Each row comes from the steps of one path. Every step used is in the known rows, and no mark comes twice. Write the path behind each row, first mark first.
Known rows:
nolodi, derubeg, sede, nikir, zosis: +1.94; +1.90; +2.92; +0.79; +0.08; -1.16; -0.18; +1.55; +0.46; -0.54; -2.22; +0.44; +0.27; +2.03; -0.13; +1.07; -2.56; -0.39; +2.43
nikir, nolodi, derubeg, sede: -0.05; +0.00; +1.05; -0.21; +2.74; +1.07; +1.80; -2.12; +1.99; -0.35; +2.64; +1.11; -2.77; -1.33; -0.41; +1.26; +0.99; -1.37; +1.03
sede, nolodi, derubeg: +0.73; -2.27; +2.70; -1.63; +1.70; +0.52; -3.09; -2.92; -0.49; +2.26; +0.96; -2.06; +0.07; -0.45; +1.87; +0.73; +0.98; +0.93; -1.81
zosis, derubeg: -3.00; -1.18; +1.32; +0.01; -1.38; -1.12; -0.35; +0.73; -1.88; +0.27; -1.61; +0.31; +1.88; +1.53; +1.29; -0.28; -0.85; +0.51; +0.00
nikir, zosis, nolodi: +2.19; +2.08; -0.59; -0.36; -1.20; +0.59; +1.21; +0.96; -0.90; +1.60; +1.02; +0.29; +0.29; +3.25; +0.13; +2.03; -2.79; +2.49; -0.60
kifin, derubeg, nikir: -1.23; -1.73; -4.42; +0.43; -1.15; +0.91; -1.43; -0.37; -1.43; -1.32; -1.07; -1.37; -0.69; +0.58; -1.79; +1.92; -1.28; +1.50; +1.60
kifin, nolodi, derubeg, zosis: -2.42; +0.34; -4.21; +1.34; +0.59; -0.31; +5.27; -1.48; -1.32; -0.01; +2.33; -0.70; -0.31; -0.90; -3.58; -0.79; +1.02; +0.68; -2.31
nolodi, derubeg, zosis: -1.44; -0.50; -3.74; +0.24; +0.51; -0.64; +1.74; -0.63; -0.29; +0.76; -0.95; -2.00; +0.16; -0.74; -0.31; -0.46; +0.62; +3.23; -1.20
nolodi, derubeg, nikir: -0.30; -0.19; -0.84; -0.25; -0.51; +0.24; -1.65; -0.93; -1.19; +1.00; -1.80; -0.83; -1.00; -0.76; -0.33; -0.98; +0.67; +0.24; +0.29
sede, nolodi, derubeg, nikir: +2.06; -1.41; +0.63; -1.78; +0.12; +1.35; -4.96; -2.33; -0.57; +1.43; +0.40; -0.90; -1.53; -1.25; +1.99; -0.66; +1.76; -0.17; -0.19
sede, nolodi: +1.97; -1.53; +0.04; -1.35; +0.18; +0.90; -2.80; -1.31; -0.72; -0.20; +2.29; -1.11; -0.01; +1.07; +1.62; +1.67; +0.16; +0.67; -0.48
nikir, nolodi, derubeg, zosis, sede: -0.99; +0.34; -2.53; +1.50; +1.94; +0.47; +2.10; +0.82; +3.71; +0.33; +1.87; +0.90; -1.88; -3.01; +0.33; +0.00; +2.64; +1.55; -0.09
nikir, nolodi: -0.10; +1.04; -0.94; +0.09; +0.32; +0.07; +2.16; -1.21; +1.45; -0.53; +2.16; -0.23; -0.84; +0.56; -0.16; +2.24; +0.87; -0.70; +1.51
derubeg, zosis: -0.28; +0.33; -6.27; +0.37; -0.86; -0.15; +2.19; +1.06; -0.58; -1.58; +0.51; -1.01; -0.08; +0.63; -0.59; +0.39; -0.20; +2.84; +0.09
nikir, kifin: -0.68; -1.21; +0.60; -0.80; +0.76; -1.13; +1.41; +0.87; -0.67; -1.54; -1.01; -3.16; +2.94; +0.50; -1.54; +0.52; -1.25; -0.33; -0.47
kifin, zosis, sede, nolodi: +1.41; -0.09; -1.33; +0.51; +0.43; +1.53; -2.39; +2.73; -0.26; -0.85; +1.56; +1.52; -0.40; -0.51; +1.34; -1.36; +0.16; +2.87; -2.30
nikir, zosis, nolodi, derubeg, sede: +2.37; +1.10; +1.48; -0.59; +0.96; +1.52; +0.89; +0.24; -0.35; +1.79; +1.33; +1.68; -1.60; +1.23; -0.11; +0.98; -2.78; +1.91; -1.01
kifin, nolodi, derubeg, nikir: -1.35; +0.65; -1.12; +0.85; -0.35; +0.64; +1.82; -1.74; -2.01; +0.33; +1.33; +0.39; -1.48; -1.13; -3.42; -1.16; +0.81; -2.18; -0.73
nolodi, derubeg: -1.30; -1.00; +1.19; +0.09; +1.21; -0.37; +0.19; -1.60; -1.07; +1.90; -1.14; -2.09; +0.53; +0.04; -0.30; +0.56; -0.03; +1.42; -1.53
nikir, zosis: +0.83; +3.25; -0.11; -0.55; -0.46; -0.89; +1.14; +1.17; -0.48; -0.38; -1.12; -1.75; +0.95; +3.84; +0.43; +1.47; -3.43; +3.80; +1.74

Write each row's path:
+2.12; -3.04; +1.21; +1.64; -0.32; +1.18; -0.59; +0.06; -0.86; +1.30; +1.22; +3.04; -0.82; -1.37; -1.41; +1.38; +0.43; -4.49; -1.65 | zosis, nolodi, derubeg, sede, nikir
+1.13; +1.32; +2.27; -0.52; +0.07; +0.32; +1.10; -0.62; -0.70; +3.92; -0.34; -0.71; +0.49; +1.55; +0.36; +1.05; -1.89; +2.78; -1.96 | nikir, zosis, nolodi, derubeg
+3.45; -1.86; -0.52; -1.50; +1.05; +2.14; -2.92; -0.61; -0.64; -2.15; +3.93; +1.37; -2.12; +0.24; +1.04; +1.63; -0.67; -0.44; +0.70 | derubeg, sede, nolodi
-1.37; -0.37; -3.93; +0.39; -0.63; +1.00; +0.27; -1.68; +1.46; -1.10; +1.03; -0.70; -2.09; -0.36; -1.46; +2.71; +0.70; -0.18; +2.98 | kifin, derubeg, nikir, nolodi
-2.39; -0.33; +0.89; +1.19; +1.29; -0.23; +3.82; -2.48; -2.21; +1.20; +2.04; -0.76; +0.23; -0.27; -3.52; +0.11; +0.34; -1.20; -2.56 | kifin, nolodi, derubeg
+1.67; +1.20; +3.28; -2.31; -0.26; +0.26; -2.91; +1.32; -0.07; -1.46; +0.90; +2.10; -0.35; +3.01; +3.77; +0.25; -3.38; +1.94; +2.47 | nikir, zosis, derubeg, sede, nolodi
-1.30; +1.20; +1.44; +3.31; +0.39; -0.65; +1.27; +2.11; +2.88; +1.01; -1.28; +2.29; +0.15; -2.21; -0.22; -1.35; +2.45; -1.59; -0.74 | kifin, zosis, sede, nikir, nolodi, derubeg
-0.57; -0.09; +2.72; +1.61; +0.12; -1.46; +0.99; -1.86; +2.43; +1.66; -0.49; -0.56; +0.52; -0.95; -0.12; +1.63; +2.49; -4.01; +1.01 | sede, nikir, nolodi, derubeg
-0.73; -0.92; +1.52; +1.06; +0.89; -1.56; +1.87; +2.25; -0.12; -1.94; -3.79; -0.24; +2.60; -1.63; -2.50; -2.77; -0.78; -2.41; -1.44 | nolodi, derubeg, sede, nikir, kifin, zosis
+0.39; -0.53; +0.53; -2.41; +0.55; -0.04; -2.14; -0.29; -0.11; +0.03; -2.35; -2.13; +1.09; -2.27; +0.59; -4.36; +1.00; +0.79; -2.35 | sede, nolodi, derubeg, nikir, kifin, zosis
-2.09; +1.08; -0.32; -0.28; -2.25; -0.14; -0.53; +0.08; +1.16; -0.68; -0.10; +2.55; -1.25; -0.01; +1.77; -0.79; +1.38; -2.48; +3.11 | zosis, derubeg, nikir, nolodi
+2.94; +1.69; +0.72; +1.24; -2.94; -0.45; +0.24; +1.92; -0.45; +1.21; -0.46; +1.22; +1.62; +3.25; -0.09; +2.45; -1.96; -1.05; +0.53 | sede, nikir, zosis, nolodi
+2.96; +2.46; +1.86; -2.53; -0.26; +0.41; -4.25; -1.22; +0.36; +1.53; -0.78; -1.42; -1.14; +1.12; +2.96; -0.56; -0.92; +2.87; +1.66 | sede, nolodi, derubeg, nikir, zosis
+0.41; -2.62; +2.05; -1.74; +0.04; +0.99; -3.60; -0.05; -0.97; -1.53; +2.09; +2.95; -0.61; +0.61; +2.90; +0.05; -0.76; -0.95; +0.56 | zosis, derubeg, sede, nolodi
+0.10; -1.49; +1.71; +0.93; -0.84; -2.21; +0.40; +1.82; -0.19; -1.80; -2.38; -2.39; +4.23; +0.39; -1.55; +1.06; -0.53; -3.99; +0.67 | sede, nikir, kifin
+0.86; -1.62; -2.18; -1.39; +0.85; +0.22; -1.36; -1.95; +0.29; +1.12; +1.31; -2.16; -0.40; -1.23; +1.80; -0.29; +1.70; +2.93; -1.69 | sede, nolodi, derubeg, zosis
-1.38; +0.24; +1.62; +0.07; +1.76; -0.28; +1.80; -2.88; +1.90; +1.78; +0.98; -1.30; -0.73; -0.81; +0.06; +1.03; +1.69; -0.30; -0.07 | nikir, nolodi, derubeg
-0.66; +0.61; -2.23; +1.84; -0.56; -1.65; +2.42; -0.81; +3.12; +0.41; -0.26; -0.45; +0.12; -1.77; -0.16; +0.64; +3.16; -2.09; +1.38 | sede, nikir, nolodi, derubeg, zosis
-0.32; +4.21; +0.18; -0.02; -0.74; -0.27; +2.54; -0.66; -1.28; +0.33; +0.16; -0.11; -0.94; +1.53; -2.43; -1.07; -1.74; +0.50; +1.05 | kifin, nolodi, derubeg, nikir, zosis
-4.48; -0.39; +1.11; -0.53; -0.77; -2.29; +2.52; +2.63; -1.57; -1.16; -4.43; -0.90; +4.53; +0.56; -0.07; -3.91; -1.63; +1.11; -2.28 | nikir, kifin, zosis, derubeg
-1.71; +0.57; -1.56; -0.35; +0.32; -1.17; +3.15; +2.01; -1.22; -1.89; -2.75; -2.41; +3.20; +0.36; -1.95; -2.26; -1.47; +1.73; -2.13 | nikir, kifin, zosis
+1.17; -0.03; -0.72; +0.06; +0.26; +1.96; -4.53; +1.66; +0.10; +0.81; -0.52; +1.90; -1.67; -2.71; +1.86; -3.61; +1.63; +2.18; -1.95 | kifin, zosis, sede, nolodi, derubeg, nikir
-1.98; +1.36; +0.01; +1.94; -2.22; -0.96; +2.21; +2.50; +1.22; -2.60; -1.02; +5.04; -0.09; +0.18; +0.34; -1.87; +0.37; -3.86; +1.87 | kifin, zosis, derubeg, sede, nikir, nolodi
+2.30; -1.68; +1.43; -0.46; +0.86; +1.98; -6.32; +0.32; +0.72; +1.15; +1.29; +1.18; -2.14; -2.56; +2.29; -0.79; +1.89; +0.06; -0.25 | zosis, sede, nolodi, derubeg, nikir
-1.45; -2.67; +3.86; +0.63; -1.20; -2.08; -0.45; +3.38; -0.29; -3.31; -2.74; +1.67; +3.53; +0.11; -0.39; -0.50; -1.50; -5.46; +1.66 | zosis, derubeg, sede, nikir, kifin
+0.81; +1.91; -3.07; -0.09; -1.26; +0.80; +0.19; -0.62; +1.56; -1.56; +1.67; +0.92; -2.55; -0.24; -0.07; +0.90; +1.63; -1.89; +3.14 | derubeg, nikir, nolodi
